Every row comes from one small tree of marks. Brackets hold a mark, then the marks that hang from it, in the order of their numbers. Every link used is in the known rows. Which tree was each row made from?
Known rows:
{z204 {z281 {z236 {z150 z801}}}}: [  1.0   3.8  -7.7  10.9   8.0  14.2   0.1  14.2 -20.3  11.7  -4.5 -25.2
   9.5  -3.1  23.1   2.3   0.8   8.3  -0.5  -5.1]
{z236 z150 {z281 {z182 z751} z204}}: [-20.1  10.4 -25.3 -14.3 -21.1  10.8 -15.6  32.4   1.3  26.9  17.6   5.6
  12.3  -6.1  -8.5  21.2   3.5 -25.7   4.6   4.1]
{z281 z751}: [ -1.8   4.2  -0.7  -2.0 -21.4   9.3  -3.2   2.6   3.2   2.0   6.7  -6.2
   9.6  -9.6  18.1  12.5  13.5 -10.9 -15.5  -1.4]
{z236 {z281 z204}}: [ -8.1   9.7 -12.9 -17.2 -17.8  15.2  -7.7  19.6   4.0  12.1   8.8  13.9
  10.0 -11.6  -1.7  21.8   0.4 -14.1   2.3  -2.6]
{z150 {z801 {z236 {z281 z751}}}}: [ -6.2  -8.6  -9.1  -6.2   4.4  -3.2   4.4  25.2  -5.1  16.5   6.6  27.6
  13.1  -5.3 -22.9  -6.3 -23.6  22.6  20.8   5.2]
{z801 z150 {z236 {z281 z204 z751}}}: [ -9.2  14.9 -20.0 -12.0  -5.2   6.5  -6.6  15.1 -24.6  38.3  12.4  16.0
  23.6 -12.9 -21.7  -0.5 -29.9  12.7  25.8  17.6]
{z236 z150}: [-11.9  -1.8 -10.8   0.9  10.3  -7.4  -8.1   5.5 -15.9  16.6  -0.1   3.2
   1.8   9.4 -17.8 -11.2 -13.5   3.7  11.7   9.9]
{z281 z204 z236 {z751 z182}}: [ 23.2  21.9  -5.1  -3.7 -43.5  18.9 -13.7  13.1  -9.3  12.8   7.5 -37.0
  10.0 -20.2  75.6  36.5  38.8 -21.9 -27.6 -14.4]
{z801 z236}: [  3.0   0.9   0.6   0.2   4.6  -6.1   3.3   2.7 -10.5   9.1   3.0   5.5
   6.0  -1.3 -15.1  -9.0 -20.4  16.2  12.1  14.7]
{z281 z236}: [ 10.6   9.1  -6.8   6.2   2.9   0.5   3.1  -1.8  -8.6   9.8  -4.4 -25.0
  -5.4   1.4  27.2   6.7   2.8   2.1  -4.9 -10.0]
{z236 {z150 z801}}: [-11.7 -10.2 -14.0  -0.7  17.8 -11.9  -5.6  17.0 -17.4  20.0  -2.0  16.0
   3.8   9.9 -25.8 -18.8 -21.2  17.3  22.1   7.2]
{z182 {z751 z204 {z281 {z236 z150}}}}: [  8.5  14.6  -4.5 -13.4 -15.3  30.3  -9.0  14.0  25.7 -14.1  -8.2 -33.5
   2.6 -15.4  18.3  21.3  42.2 -29.5 -20.5 -26.9]
{z801 z150 z236}: [ -2.9   6.3 -10.5   0.8  17.4  -9.0   0.3   0.4 -28.8  29.0   3.2   9.2
  11.9   0.2 -29.5 -21.7 -37.3  27.7  31.6  20.4]
{z204 {z281 z182 z236}}: [  2.2   8.8  -0.1  18.2  -9.5  15.1   4.4  12.8  -7.5   2.9   6.3 -40.4
   9.5 -10.9  46.0  14.9  20.5  -6.2 -13.9  -4.8]
{z281 {z236 z150} {z751 z182 z204}}: [  1.0  16.2  -5.1   3.8 -20.6   9.8 -12.5  12.1 -10.3  14.5   4.9 -35.3
   2.9 -12.0  50.9  22.1  37.1 -20.1 -12.9 -10.3]
{z236 z150 z281}: [-28.6   0.4 -21.0  -6.4   6.6   1.6  -8.1  17.1  -9.1  26.4   9.6  18.9
   7.9   5.7 -31.5   2.8 -19.5  -5.0  17.8   8.1]
{z751 z204 z281}: [ -2.1   8.3   9.1  -8.8 -14.9  24.3  -6.8  18.1  24.6 -27.8  -4.5 -19.3
  10.6 -25.8  12.6  10.1  44.6 -17.1 -10.0 -17.0]
{z281 z182 z204 z236 z751}: [ 14.7  23.9 -10.8   0.0 -51.1  12.0  -8.5  22.6  -3.7  16.5  15.4 -44.3
  12.6 -24.2  76.8  35.5  39.5 -24.5 -28.7  -7.5]
{z204 {z281 z751}}: [ -1.8   5.5   3.4   5.4 -17.9  25.9  -1.8   8.7  -3.6  -3.7   3.9 -19.7
  18.3 -15.6  29.2  15.4  18.7  -9.1 -18.7  -3.0]
{z150 z801}: [  0.4 -11.9  -4.6  -2.3  10.2  -6.4   3.5  16.7  -2.3   5.1  -2.4  17.9
   2.6   0.7 -11.7 -11.1 -10.7  19.4  14.6  -3.8]
{z281 z182 z236}: [  4.2   9.1  -5.9  16.1  -9.5  -6.3   5.5   8.4  -2.7  11.3   9.9 -35.4
  -3.3  -2.9  41.6  11.7  16.4  -6.5  -8.2  -4.7]
{z204 z281}: [ -0.5   2.7   4.1   6.8  -2.7  19.5   0.4   6.9  -5.7  -5.2  -0.6 -15.6
  11.6  -8.9  16.5   6.7   9.3  -1.4  -8.1  -1.9]
{z751 z281}: [  0.4  -0.5   4.5   1.8  -8.5  16.4  -1.0   8.2  15.8 -18.3   0.8 -15.0
  14.1 -11.6   5.7   3.8  19.8  -5.8 -12.4 -11.0]
{z281 z182 {z236 z150} {z751 z204}}: [ -7.2  18.2 -11.2   7.5 -28.2   3.2  -7.3  21.6  -4.5  18.0  12.9 -42.5
   5.2 -15.8  52.3  21.1  37.9 -22.9 -13.7  -3.4]
{z281 z182 z204 {z236 z150} z751}: [  6.7  22.9 -18.5   0.6 -43.7   7.1 -14.2  26.5 -14.7  28.2  15.3 -42.0
  13.8 -17.5  64.5  27.7  30.0 -22.1 -20.5  -0.8]
{z801 z150}: [ -6.0   5.1 -11.4   0.6  12.9  -2.9  -3.1  -2.6 -18.5  19.9  -0.1   3.7
   6.2   1.7 -14.2 -12.9 -16.4  11.6  19.6   5.7]

Write each row's tree:
[  1.0   9.6  -1.7  14.6 -14.1  22.4  -5.4  10.4 -17.0   9.6   5.6 -38.0
  15.3 -10.4  49.0  18.7  23.2  -9.6 -18.0  -5.8]  {z204 {z281 {z236 z150} {z751 z182}}}
[-17.7   7.7  -9.8  -9.0 -19.7  14.0  -2.3  22.1  23.1   4.7  16.3   2.8
   5.3 -12.2  -0.3  26.7  18.9 -28.4  -3.3  -6.8]  {z236 {z281 {z182 {z751 z204}}}}
[  9.1  16.7  -6.2   3.6 -19.9   8.4   0.5  13.3  14.5   2.9   5.4 -43.7
  -6.9 -10.7  46.7  25.1  38.4 -25.7 -17.8 -17.2]  {z281 {z182 {z751 z204}} z236}
[-14.7   7.7 -17.6  -4.1  15.0  -2.8   0.3   8.4 -24.2  35.7   9.9  20.0
  16.3  -2.3 -38.9 -12.0 -41.3  21.6  35.8  19.1]  {z801 z150 {z236 z281}}
[ -2.6   7.8  -8.3 -11.5  -7.7   4.5  -2.1  16.6  -7.6  17.5   9.4  15.0
  13.0  -9.8 -16.2   6.3 -20.1   6.7  13.8  12.7]  {z801 {z236 {z281 z204}}}
[  0.9  10.0  -7.3  13.4  -9.4  19.0  -1.2  15.6  -6.4   8.2   4.9 -43.0
   8.9  -7.1  38.0  16.5  21.1 -13.6 -15.1  -6.7]  {z204 {z281 {z182 z751} {z236 z150}}}
[ -6.4   8.3   9.5  -2.1 -23.6  19.2  -5.1  24.9  28.8 -26.8   5.4 -26.3
  12.1 -29.0  22.7  13.7  54.1 -23.2 -12.4 -13.3]  {z751 z204 {z281 z182}}
[-16.7   1.3 -13.7  -3.9   9.4  -5.2  -2.5  14.6 -16.7  27.5   9.6  18.6
  11.4   2.5 -37.2  -7.1 -34.3  12.9  24.6  20.3]  {z801 {z236 z150 z281}}
[ -0.8  15.1   4.6   2.2 -12.9  18.2  -2.7  18.8   3.5  -7.5  -1.0 -32.4
   2.7 -22.2  39.1  16.8  39.2 -15.9  -7.3  -9.4]  {z751 {z204 {z281 z182 z236}}}
[ -8.5   4.2  -7.0  -3.2  -7.6   1.9   3.2  15.8   3.8  15.0  15.9   8.5
  10.4  -6.8 -16.9   8.3 -13.3  -0.6   9.3  11.2]  {z801 {z236 {z281 {z182 z751}}}}
[ 14.9  20.7 -12.6  -3.0 -36.0  13.7 -19.3  17.0 -20.5  24.5   7.5 -34.9
  11.2 -13.7  63.2  28.5  29.6 -19.3 -19.4  -7.4]  {z281 z204 {z236 z150} {z751 z182}}
[ 15.2   9.8  -2.8 -16.4 -25.9  31.7  -9.2  11.8  27.4 -16.0  -2.7 -20.5
  10.3 -15.1  14.5  22.6  32.9 -26.9 -26.2 -21.8]  {z182 {z751 {z281 z204}}}
[ -4.9  14.3   0.6   2.6  -9.3  15.6  -5.3  20.6  -1.9  -2.0  -0.9 -31.2
   3.3 -18.9  32.9  13.2  34.5 -14.8  -3.2  -6.1]  {z751 {z204 {z281 z182 {z236 z150}}}}
[  2.6   1.7 -16.6   5.8  15.4  -7.9  -0.6  10.2 -20.8  23.8  -5.7 -14.1
  -2.9   8.4   9.2  -6.5 -12.0  14.2  10.4  -4.9]  {z281 {z236 {z150 z801}}}
[ -9.2  12.6 -13.6 -18.5 -32.8  21.7 -10.1  21.6   6.1  13.5  13.4   9.5
  17.1 -18.7  10.9  30.4  10.0 -21.6  -8.5  -3.8]  {z236 {z281 z204 z751}}
[-19.0   9.6  -8.2 -13.9 -21.9  19.0  -5.3  18.0  13.4   6.4  11.7   9.1
  10.8 -17.4   2.3  25.8  15.4 -22.3  -4.1  -5.6]  {z236 {z281 {z751 z204}}}
[ -1.4   8.6   9.4  -3.1 -31.1  14.6 -10.1  10.0   9.7  -7.1   9.4 -12.3
   7.1 -20.1  35.8  22.8  43.9 -24.8 -16.2  -7.2]  {z281 {z751 z182 z204}}
[-19.9   1.2 -13.4   1.2   3.3  -8.4  -1.4  19.7 -13.7  28.0  17.0  13.7
  12.7   0.5 -30.1  -4.5 -27.7   8.6  23.0  22.8]  {z801 {z236 z150 {z281 z182}}}
[-35.1   7.6 -18.6  -5.8 -20.1   6.8 -11.7  30.7   1.4  23.9  21.7   5.2
  14.7 -11.2  -5.4  18.3  11.4 -24.3   5.7   7.7]  {z236 z150 {z281 z182 {z751 z204}}}
[-16.4  12.7 -16.5  -8.9   2.3   4.4  -3.3  13.1 -19.6  33.7  11.4  15.6
  19.8 -11.8 -27.7  -3.6 -26.3  12.6  29.1  16.4]  {z801 z150 {z236 {z281 {z751 z204}}}}
[ 16.2  13.7  -9.9 -13.0 -20.8  29.5 -10.3  12.7  17.9  -5.7  -5.1 -31.7
   8.2 -11.3  21.9  22.2  29.8 -24.7 -24.6 -23.3]  {z182 {z751 {z281 z204 {z236 z150}}}}
[  6.7  12.4   1.6 -14.7 -15.9  30.3  -6.9  10.7  21.5 -14.4  -6.9 -19.6
   0.1 -15.8  14.9  22.5  36.3 -28.2 -17.5 -18.4]  {z182 {z751 {z204 z281}}}
[ -0.5   9.8  -2.5  -4.7  -4.1  18.8  -7.1  25.3  10.1 -11.0  -8.5 -29.2
   8.4 -20.0  19.0   5.9  36.0  -7.3  -2.6 -20.2]  {z751 z204 {z281 {z236 {z150 z801}}}}
[  7.2  19.7  -4.2  -3.1 -23.0  15.3  -4.2   7.6   0.5   5.5  -1.4 -34.4
   1.5 -18.4  50.3  23.8  33.5 -16.8 -18.7 -15.5]  {z281 z236 {z751 z204}}
[  7.0  10.5   3.4  14.1 -19.1  26.2  -1.7   7.9  -9.2   1.9   5.4 -39.4
  14.3 -14.9  57.5  24.1  29.5 -11.7 -23.8 -10.8]  {z204 {z281 z236 {z751 z182}}}
[ -5.7 -10.4  -8.8  -5.5  11.7  -6.6   5.5  24.2  -6.2  16.2   4.4  29.7
   9.8  -2.0 -29.1 -10.5 -28.2  26.6  26.0   5.8]  {z150 {z801 {z236 z281}}}
[-15.4  10.0 -18.1  -5.2   4.3   1.7  -1.4   9.4 -22.5  36.8  13.3  17.2
  20.9  -6.9 -30.1  -6.2 -34.7  16.5  28.2  18.3]  {z801 z150 {z236 {z281 z751}}}
[-17.7   7.6 -17.2   0.8   9.0  -6.3   1.5  13.2 -21.0  36.6  16.9  15.5
  17.4  -4.5 -31.8  -9.7 -34.6  17.6  34.1  21.8]  {z801 z150 {z236 {z281 z182}}}
[ -5.7   6.3 -16.3  13.7 -18.8  -5.2  -1.7  22.9 -11.6  27.3  15.1 -30.4
   9.5  -5.6  41.5  11.0  15.3  -5.1  -8.2  -1.1]  {z281 z182 {z236 {z150 z801}} z751}
[-29.6  -5.1 -24.6  -9.3  -1.3   3.7  -8.0  30.3  -8.4  31.1  12.6  27.3
  16.5  -0.5 -26.9   4.0 -17.8   0.9  17.4   4.6]  {z236 {z150 z801} {z281 z751}}
[ 19.1  10.5   6.1   4.9 -27.5  23.0 -10.2  15.9   7.5 -12.2   6.2 -38.7
  14.5 -19.1  55.6  24.5  47.1 -17.5 -22.6 -20.9]  {z751 z182 {z281 z204 z236}}
